Each row was made from one path, in order. Every step used is in the known rows, and no mark comes twice. Write each row's path.
Known rows
N C: [ 27.4   7.0  13.9   4.5 -26.0  10.2 -10.1  -4.0   6.1 -34.2  15.0   1.7
 -32.7  -4.8  28.5 -14.5  -2.7   6.9  39.8  16.7]
H P X T N C: [ 10.5  -7.8  12.8   5.1 -37.3  29.7 -33.0  -2.3  37.5 -17.7  10.0  25.9
 -43.9   3.0   1.8 -28.5  -6.3  15.6  47.7   7.7]
X U: [ 42.0 -14.9   3.2  -4.5 -25.4  14.8  -4.5 -19.6  -3.2 -34.3  25.1  13.5
 -11.3  -5.2  15.8 -35.7   3.9  -5.4  22.9  14.5]
U H: [ 25.8  -4.8   9.2 -11.5 -32.0  12.4 -13.0 -28.6 -21.9 -14.4   7.5  23.0
 -17.3   5.9   6.9 -35.8   8.8  18.6  35.2  33.6]
X P H: [ 56.6 -20.3  16.9  -5.3 -37.2  -0.9 -12.8   1.4  -0.1  -6.6  41.2  29.6
 -38.5  16.7  15.7  -3.6   2.0  12.1  28.0  13.1]
C N T H: [ 12.5  -9.6   3.7  -9.7 -33.8  13.8 -24.6 -22.0   7.5 -11.1 -17.7  21.0
  -7.1 -15.1  -0.8 -48.5  15.0  23.1  36.3  31.9]
U X T H: [ 55.5 -13.9   8.6 -10.0 -30.6  16.1 -22.3 -46.6   5.4 -15.6  18.4  20.2
 -22.6  10.3  -2.4 -26.6  16.0  -4.4  43.0  41.4]
P X T H: [ 33.8 -29.8  11.9  -1.9 -31.5  14.1 -18.2 -17.0  11.3  -2.7  -3.8  20.7
 -20.3   8.2  -2.6 -25.0  13.3   4.4  40.8  21.1]
U H P X T N C: [  5.7  -5.4   7.5  -1.0 -41.0  32.6 -31.3 -17.7  26.4 -11.7  -0.4  34.9
 -39.7   3.3  -9.3 -35.3  -1.9  25.7  47.0  15.6]
H P X: [ 16.9 -23.1  21.5  11.0 -31.1  25.8 -23.1  16.0  -5.4  -3.4  16.5  26.5
 -33.1  12.9  24.3 -46.3  -3.3  12.2  34.9  21.7]
P X U: [ 36.2 -30.9   0.8  -7.3 -20.4  17.2  -1.3   0.6   1.8 -16.9  20.7  15.5
 -14.1   2.8  24.8 -44.3   5.0 -12.7  18.2   9.6]
B P X U: [ 40.0 -20.7   4.3 -13.1 -19.2  37.9   1.9   3.6  -4.3 -16.4  19.4  30.8
 -18.0   1.4  26.5 -32.4  13.6  -8.4  19.7  14.2]
H U: [ 13.3 -17.2   7.1  13.6 -26.6   9.5 -19.0  -5.0   2.6 -40.5  16.4  12.3
 -20.6 -12.0  23.8 -25.1  -0.4  -4.7  37.5   8.1]
X P: [ 41.1  -7.6  20.9 -11.4 -30.1   6.4 -16.2 -23.4   3.2 -25.2  37.5  33.5
 -38.4   5.3  27.2  -4.2  -1.2   1.5  30.6  23.5]
U X T N: [ 41.3  -7.6   5.7 -22.1 -25.1  18.7 -35.6 -35.2  23.6 -19.1  38.9  26.5
 -30.8  14.4  -1.8 -30.8   5.1  -7.6  43.9  28.4]
N T H P X: [ 13.5 -30.9  15.5  -1.5 -33.5  24.2 -38.1   4.2   5.2   4.5  -7.9  30.2
 -31.0   2.5  10.1 -65.0   5.1  32.3  36.2  29.2]
H P X U: [ 28.8 -30.4   8.0   6.9 -31.4  30.5 -11.2   1.3  -0.6 -16.3  20.6  27.0
 -20.5   2.1  17.9 -54.6   0.2   1.2  22.0  14.6]
P H U X: [ 48.7 -24.0  -1.0   1.5 -26.6   8.4 -16.9  -1.4  -2.7 -20.7  44.4  14.0
 -28.1   9.5  22.5 -35.9   6.7 -14.7  34.9  20.4]
T N C: [ 18.1  16.8  10.9  -6.7 -23.0  19.5 -22.5  -7.0  18.6 -26.3  11.5   6.3
 -30.4   2.1   8.8 -19.9  -6.6  15.3  39.7   2.8]
B P: [ 37.1   5.4  19.6  -8.7 -24.3  34.8 -11.8  -1.8 -14.5 -24.0  20.8  30.7
 -28.0   2.2  23.8  -8.7  11.5   8.8  36.4  29.1]
N T H: [ 28.0 -15.6   8.5 -16.9 -28.2   5.7 -33.5 -20.9   5.1 -14.1  -9.5  16.3
 -19.7  -9.9   4.6 -48.3  12.2  28.5  36.8  31.4]
C N T H P X U: [ 12.0 -32.1  -3.2   0.2 -38.4  35.7 -18.0  -9.9  11.8  -6.9  -9.9  35.2
  -8.2 -13.1   1.2 -74.4  10.8  14.6  23.1  22.1]

Write each row's path
[ 18.1 -15.8 -10.1  -8.6 -27.3  19.9 -27.0 -31.9  11.0 -25.6   6.5  22.6
 -13.3 -16.1  12.7 -58.6  15.8  -7.9  38.0  36.0] : C N T H U X
[ 10.7 -21.4  15.0   2.9 -35.6  28.7 -20.3  -1.9 -17.3   2.8   6.2  35.3
 -28.3  14.2  11.9 -54.5   1.9  23.4  35.0  30.5] : U H P X
[ 26.7 -16.4  -4.3 -18.0 -30.8  17.1 -27.9 -46.6  21.7 -25.8  22.1  44.5
 -29.2 -14.1  18.8 -37.8  11.9  -9.8  32.4  36.4] : C N T H U X P
[ 18.3 -12.7  18.0   1.4 -41.6  23.0 -44.4 -18.2   0.6 -14.8  -6.5  29.9
 -28.9  -7.1  -1.1 -57.9   4.2  42.9  41.2  35.8] : N T H P
[ 43.8 -14.0   7.2 -11.6 -23.6  12.5 -20.6 -35.3   9.2 -35.4  53.2  36.2
 -42.2   1.9  35.8 -17.2   1.3 -23.3  32.2  28.5] : H U X P
[ 28.0 -28.3   4.4  18.0 -34.3   1.2 -16.1  16.2  -0.6 -24.7  20.3  11.2
 -21.6  -1.6  12.5 -23.8   2.3   3.6  34.7  -0.8] : P H U
[ 35.1 -28.6   7.8  10.1 -37.7   1.6 -17.5   3.1   8.9 -25.1  33.4  29.0
 -34.8  -0.8  16.5  -7.4  -0.3   2.0  30.9   0.6] : X P H U
[ 40.2 -21.2   0.5 -23.7 -25.5   9.8 -36.6 -46.0  20.4 -28.8  29.7  40.3
 -40.2  -9.6  22.5 -36.7   9.6  -4.8  32.6  36.0] : N T H U X P
[ 25.1  -9.1  10.4  -9.9 -31.0  13.1 -33.6 -23.3  25.3 -21.7  20.9  24.9
 -25.9   5.7  -8.9 -21.4   1.5   7.1  44.2  12.6] : X T N
[ 19.0 -28.0   5.5   8.3 -31.8  33.0 -18.5  -9.7  14.1 -21.7  -7.9  34.6
 -21.0  -9.5   2.7 -15.2  15.6  -2.5  42.1  11.3] : B P X T H U
[ 29.1 -25.5  -4.6 -15.9 -25.8  20.4  -0.6 -21.3 -13.3  -7.6   6.0  26.8
  -9.3   4.1   9.3 -54.1  12.2   3.3  20.2  21.3] : P X U H
[ 24.9 -37.1   1.8  -5.9 -33.5  28.0 -27.5  -9.3  11.1  -9.2  -2.9  31.5
 -19.6  -8.9   6.2 -74.0   7.9  19.7  23.8  21.2] : N T H P X U
[ -5.1 -19.2  -4.7   5.3 -34.9  13.7 -27.8 -17.4  15.6 -29.5 -19.9  20.1
  -5.6 -29.5   1.9 -47.9  12.1  11.0  38.7  15.4] : C N T H U
[ 51.4 -15.2   1.9  -3.5 -25.7  27.1 -14.7   2.5  -8.2 -21.4  42.6  29.1
 -32.9   8.6  23.1 -25.0  13.5 -12.2  35.1  24.8] : B P H U X
[ 35.6 -14.8   2.1  -1.7 -19.3  14.5 -20.1 -19.6  -0.5 -36.1  39.1  15.1
 -26.4  -0.2  31.2 -38.2   4.2 -22.3  37.2  28.6] : H U X
[ 24.2 -10.4   8.5   4.7 -45.0  34.8 -16.9 -34.8 -20.1 -25.0  11.3  39.3
 -17.4  -1.2  -3.2 -55.3   3.0  24.6  28.3  33.1] : X U H P
[ 44.1 -14.8  -1.0 -12.8 -32.0  32.0 -32.9 -13.3  23.5 -18.9  37.5  41.7
 -33.9  10.4  -8.0 -19.9  12.9  -5.4  43.4  14.7] : B P H U X T N
[ 51.3 -39.5  -2.1   5.1 -36.9   4.6 -21.8 -17.2  17.5 -28.7  44.9  22.7
 -35.3   1.8  12.4 -25.3  10.5 -20.8  44.9  25.7] : P H U X T
[ 39.9 -24.2  -3.4  -7.7 -32.5  12.8 -36.3 -17.5  29.2 -18.3  38.8  26.5
 -30.6  10.3  -9.2 -31.1   5.4  -8.5  43.0   8.9] : P H U X T N
[ 43.8 -11.8  18.7   7.2 -45.3  32.5 -33.6 -40.8   1.6 -16.8  18.4  34.4
 -31.5  10.2  -7.8 -37.8   7.3  13.1  46.0  45.7] : U X T H P
[ 39.0 -30.3   0.7   2.0 -30.3   9.8 -23.7 -33.4  20.1 -42.9  41.8  23.8
 -33.9  -6.5  20.8 -26.4   8.1 -28.0  47.3  33.0] : H U X T
[ 20.3 -23.9   8.9 -12.7 -25.6  15.2 -31.6  -6.0  29.5  -5.6  16.4  26.3
 -28.7  11.7  -0.7 -29.1   2.5   0.7  40.7   8.1] : P X T N
